Each row comes from the steps of one walk. Every step used is in the known rows, and no mark comes twice. Write the walk behind each row, first mark first.
In the rows, zero is written as 128.
Known rows:
nefi > dutim > riva > dula: [126 136  88 130 129  86 144 168 115  65 109 147 168 129 130  91 127  92
 120 164  95 167  72  89 128 156]
zodug > lerevip > dula > bikozi > sisi > nefi: [149  96 169 158  88 138  33  40 156 183 149  88  95 116  79 189 114 147
 104 124 152 135 144 173 126 115]
dutim > riva > dula: [151 138  87 127 149 102 147 177 148 109  87 142 129 121 112  91 138  87
 132 143 100 183 117  80 116 136]
lerevip > dula > riva > dutim > bikozi: [ 60 138 113 113 106 133 124 142 108 174 167  90 128  96 199 136 161 153
 166  88 168  75 144  67  95  99]
nefi > sisi: [127 122 137 129 145 139 128 144 114  96 134 164 136 132 144  84 125 116
 151 128 156 128 117 118 130 158]
dutim > riva > dula > lerevip > zodug > nefi: [154 142  76 112 196 160 232 141 146  94  91 146  91 115 105  94 134 116
 130  99  89 181 135 102 149 110]
lerevip > dula > bikozi: [120  95 159 132 136 134 100 103  99 160 162 125 135 132 133 119 128 139
 116  80 156  99 129 147 108 145]
zodug > nefi: [135 167 161 106 161 129 175 113 128 121 137 157 123 168 109 129  80 162
 118 110  92 163 132 118 132 157]
riva > dula > lerevip > zodug > nefi: [140 131  95 105 181 173 224 127 136 117 118 128  84 123 122  93 102 159
 127  76 106 163 124 125 167 129]
dula > lerevip: [105 121 128 127 157 122 143 157 159 137 106 140 111 103 144  94 101 105
 116  99 110  98 119 165 161 127]
nefi > dutim > bikozi > sisi: [109 145 162 137  99 102  95 108 125  83 153 120 181 167 144 174 119 162
  99 162 121 113 114 135 113  99]
zodug > nefi > sisi: [140 138 159 100 170 147 170 101 109  85 140 171 130 165 133  98 104 143
 140 124 128 173 132 113 141 155]
sisi > bikozi > dutim > riva > dula > lerevip: [135  96  74 155 127 129 113 191 196  87  65 110  53  45 117 121 154  28
 128 112  92 143 126 154 154  98]
sisi > lerevip > dula: [102  98 191 139 122  84 133 126  91 196 125 142 147 162 130  94 106 100
 123 110 160  92 148 146 102 180]
nefi > dutim: [ 96 142 149 131 114 104 128 150 112  95 157 154 162 143 136 112  95 131
 110 133 110 109  77 127 136 185]
nefi > sisi > bikozi: [127 113 150 140 119 144 104 153 116  84 130 159 106 115 141 105 135  96
 152 121 152 131 114 156 136 159]
dula > lerevip > zodug > nefi > dutim: [ 98 135 136 116 159 159 211 109 119  85 158 157 119 135 129 107  91 159
 106  94  97 104 103 142 175 157]
zodug > lerevip > dula > bikozi > sisi: [122 106 155 140 112 153  64  80 154 163 178  93  83 151  91 156 128 175
  74 121 161 136 136 169  99 112]
lerevip > dula: [ 88 122 179 132 130 113 124 125 113 156 140 128 124 135 141 108  99 108
 116  87 137 108 136 126  93 168]
riva > dutim > bikozi: [127 174 122 111 139 113 134 144 128 135 132 121 145 124 187 131 143 170
 152 126 154  96 129  80 102  97]
riva > dula: [138 128 105 118 138 119 137 165 128 134 108 122 122 128 129  92 105 135
 135 117 119 170 110 111 130 156]
lerevip > zodug > nefi > dutim > riva > dula: [144 154  98 118 152 141 216 131 106  57 133 160 133 150 100 106 124 144
 120 134  90 186  97  57 123 170]
lerevip > zodug > nefi > sisi > bikozi: [143 133 162 128 138 194 179 113 113  79 160 172  73 132 112 123 132 141
 159  94 145 150 132 130 129 165]
dula > lerevip > zodug: [111 124 115 140 156 170 179 158 155 141 126 146  89  93 134 100 122 126
 135  75 127  76 130 147 139 139]
dutim > bikozi > sisi: [137 152 158 134 122 121  96 116 149 127 132 119 148 156 135 175 128 157
 112 142 129 128 153 137  96  78]
bikozi > dutim > riva > dula: [161 122  83 137 133 124 126 173 172 103  82 120  96  94  97 118 144  71
 141 135 106 165 139  68 102 133]
lerevip > dula > riva > dutim > bikozi > sisi: [ 60 143 125 106  83 144  90 127 111 179 173  56 133 116 190 171 167 164
 139 119 159  87 164 106  90  64]
zodug > nefi > dutim > bikozi: [121 168 162 118 146 106 176  84 110  58 156 158 172 176 144 148  89 180
 108 126 102 141 100  94 138 129]
bikozi > dutim: [134 129 139 142 118 141 115 152 163 129 126 134  90 109 109 140 116 112
 138 105 124 105 140 112 108 160]
bikozi > sisi > lerevip > dula: [102 103 202 129  98  91  99 108  91 202 132 110 149 181 119 130 108 110
  98 145 154 110 168 186  91 148]
dutim > bikozi > sisi > nefi: [158 144 167 149  94 106  69  80 149 151 104 112 152 122 121 205 120 128
 141 142 119 129 163 137 122  83]

Write each row's walk:
[181  92 111 115 117 115  92 114  83 182 120 104 156 175  94 130 149 175
 122 162 152 160 131 192 138 109] | riva > dula > bikozi > sisi > lerevip
[147 122 166 107 166 117 183  99  79 125 123 182 152 189 120  89 108 135
 149 146 152 154 141 131 152 171] | zodug > nefi > sisi > lerevip
[105 150 104 110  84 121 110 141 107 197 141  94 155 142 160 162 175 176
 159 171 160  90 157 125 122  76] | dula > riva > dutim > bikozi > sisi > lerevip
[131 173 131 103 119 124 104 133 128 145 138  89 148 144 173 165 146 177
 126 161 150 112 146 118  96  65] | riva > dutim > bikozi > sisi
[143 125 149 144 118 142 174 142 108 180 129 165 127 152  99 109 127 139
 159 114 155  87 146 120 106 189] | sisi > lerevip > zodug
[122 112  86 120 158 123 149 168 147 129  90 117 111 101 149  71 106 111
 121 102 109 143 105 152 169 121] | riva > dula > lerevip
[156 114  77 122 120 118  83 127 103  81 135 108 178 147 112 138 157 139
  90 188 111 173  88 150 135 101] | nefi > dutim > riva > dula > bikozi > sisi
[109 142 145 140 119  92 131 125 120  78 150 152 181 144 155 137 115 151
 122 130 125  98  93 101 122 131] | nefi > dutim > bikozi
[131  94 145 153 100 166  80 153 150  82 130 138  66  90 124 131 142  78
 161 115 152 113 135 143 126 159] | nefi > sisi > bikozi > dutim
[147 157 134 120 102 140 145 122 100 190 138 106 151 158 155 158 172 187
 157 162 187  77 168 119  82  93] | riva > dutim > bikozi > sisi > lerevip > zodug
[134 121  67 125 174 103 159 180 168 107  65 135 116  92 139  72 136  63
 117 129  95 158 112 124 156  97] | dutim > riva > dula > lerevip
[133 142 156 152  80  88  71 108 130 102 110 132 181 122 102 178 112  65
 110 197  79 133 117 143 134 142] | bikozi > sisi > nefi > dutim > riva
[150 125 147 135 135 165 136 127 154  45 113 168  68 111  96 146 148  58
 143 135 115 169 151 113 123 136] | zodug > nefi > sisi > bikozi > dutim > riva
[120 129 173 142  71 100  67  93 117 122 135 116 173 130 116 179  90 116
 109 168  97 117 109 174 151 160] | bikozi > sisi > nefi > dutim
[ 61 124 121 147  98 147 116 136 167 168 172 117  54 106 106 116 124 133
 127  83 138 123 126  91 117 160] | zodug > lerevip > dula > riva
[106 132 178 112 101  83 105 100  83 199 136  80 168 169 179 146 150 150
 122 159 187  82 177 142  78  85] | riva > dutim > bikozi > sisi > lerevip > dula
[116 129 158 149  92  94  96 109 116 120 127 152 168 106 127 143  79 104
 138 138  99 105  84 132 160 189] | sisi > nefi > dutim
[161 119 132 145  90 106  46  81 117 108 128 130 189 117  95 198 144 106
 112 186  99 124 111 162 149 120] | dula > bikozi > sisi > nefi > dutim > riva
[ 74 102 158 144  78 110 101 104 103 207 147  96 152 150 132 173 157 135
 134 125 160  93 181 141  97  93] | dutim > bikozi > sisi > lerevip > dula > riva
[148 135 170 141  92 120  70  99 145 165 105 114 137 120 100 178  95 111
 131 148 100 131 147 164 138 136] | bikozi > sisi > nefi
[110 148 114 122 173 150 222 122 129  62 135 175 122 128 123 108 117 110
 101 118  76 119 106 119 154 137] | dula > lerevip > zodug > nefi > dutim > riva
[126 103  83 150 127  78 123 145 137  89  65 135 164  59 133 104 109  42
 128 155  76 133  81 133 202 128] | sisi > nefi > dutim > riva > dula > lerevip
[144 105  90 104 191 191 217 117 112  75 120 142  93 115 143  62 125 144
 152  93 142 171 127 121 179 125] | riva > dula > lerevip > zodug > nefi > sisi
[123 110 141 143 135 143  96  94 147 153 173 123  83 130  99 123 126 161
 103  90 168 127 112 130 109 140] | zodug > lerevip > dula > bikozi
[138  99  62 139 158 128 134 183 190 100  60 114  83  67 121 102 147  50
 127 119 101 141 134 115 150 101] | bikozi > dutim > riva > dula > lerevip
[177 118  64 126 157 124 124 149 128 115 105 137 141 115 109 111 166 124
 134 135 122 174 110 100 123 109] | dutim > riva > dula > bikozi
[ 97 167  78 108 114 143 132 165 133 155 156 111 130  97 180 143 167 173
 175 110 141  91 126  63 121  89] | dula > riva > dutim > bikozi
[ 62 119 139 100  74 123  96 141  78 239 161  75 133 137 154 130 153 139
 136 151 166  82 162 154 110 134] | bikozi > sisi > lerevip > dula > riva > dutim
[170  92  81 131 134 160  95 134 141 129 130 105  94 101 100 135 150 154
 145  98 142 149 120 118 132 133] | riva > dula > bikozi > dutim
[138 158 144 107 111  90 111 126 106 182 121 100 173 176 162 152 149 167
 132 185 168  95 157 138 101  76] | riva > dutim > bikozi > sisi > lerevip
[150 171 145 121  92 108  72  94 135 164 110  84 160 109 165 196 132 145
 153 162 134 107 151 125 118  75] | riva > dutim > bikozi > sisi > nefi
[168 113  97 146 139 155 100 139 161 113 120 145 106  99  88 157 170 101
 134 122 121 115 145 106 103 120] | dula > bikozi > dutim > riva
[119 134  88 103 179  97 195 132 124  52 100 146 148 129 135  86 103  99
  88 146  60 185  82 124 184 119] | zodug > nefi > dutim > riva > dula > lerevip
[128 120 128 117 193 194 214 104 120  88 138 170  96 125 140  84 126 139
 144  89 141 122 141 133 170 136] | dula > lerevip > zodug > nefi > sisi
[163 107 149 126 118 119  87 105  96 187 134 133 160 180  91 153 140 162
 114 162 155 116 147 208 130 119] | dula > bikozi > sisi > lerevip
[129 111  75 128 155 163 182 169 146 132 108 124  87  89 132  76 128 131
 144  76 132 124 118 130 155 133] | riva > dula > lerevip > zodug
[ 97 128 165 149 123 120 118 116 167 152 152 128  69 140 112 108  90 127
 104  99 144 133 120 113  92 165] | zodug > lerevip > dula
[182 115  78 121 138 135  88 138 131 120 115 108 144 139  93 144 169 136
 110 166 119 185 129 138 117  81] | dutim > riva > dula > bikozi > sisi
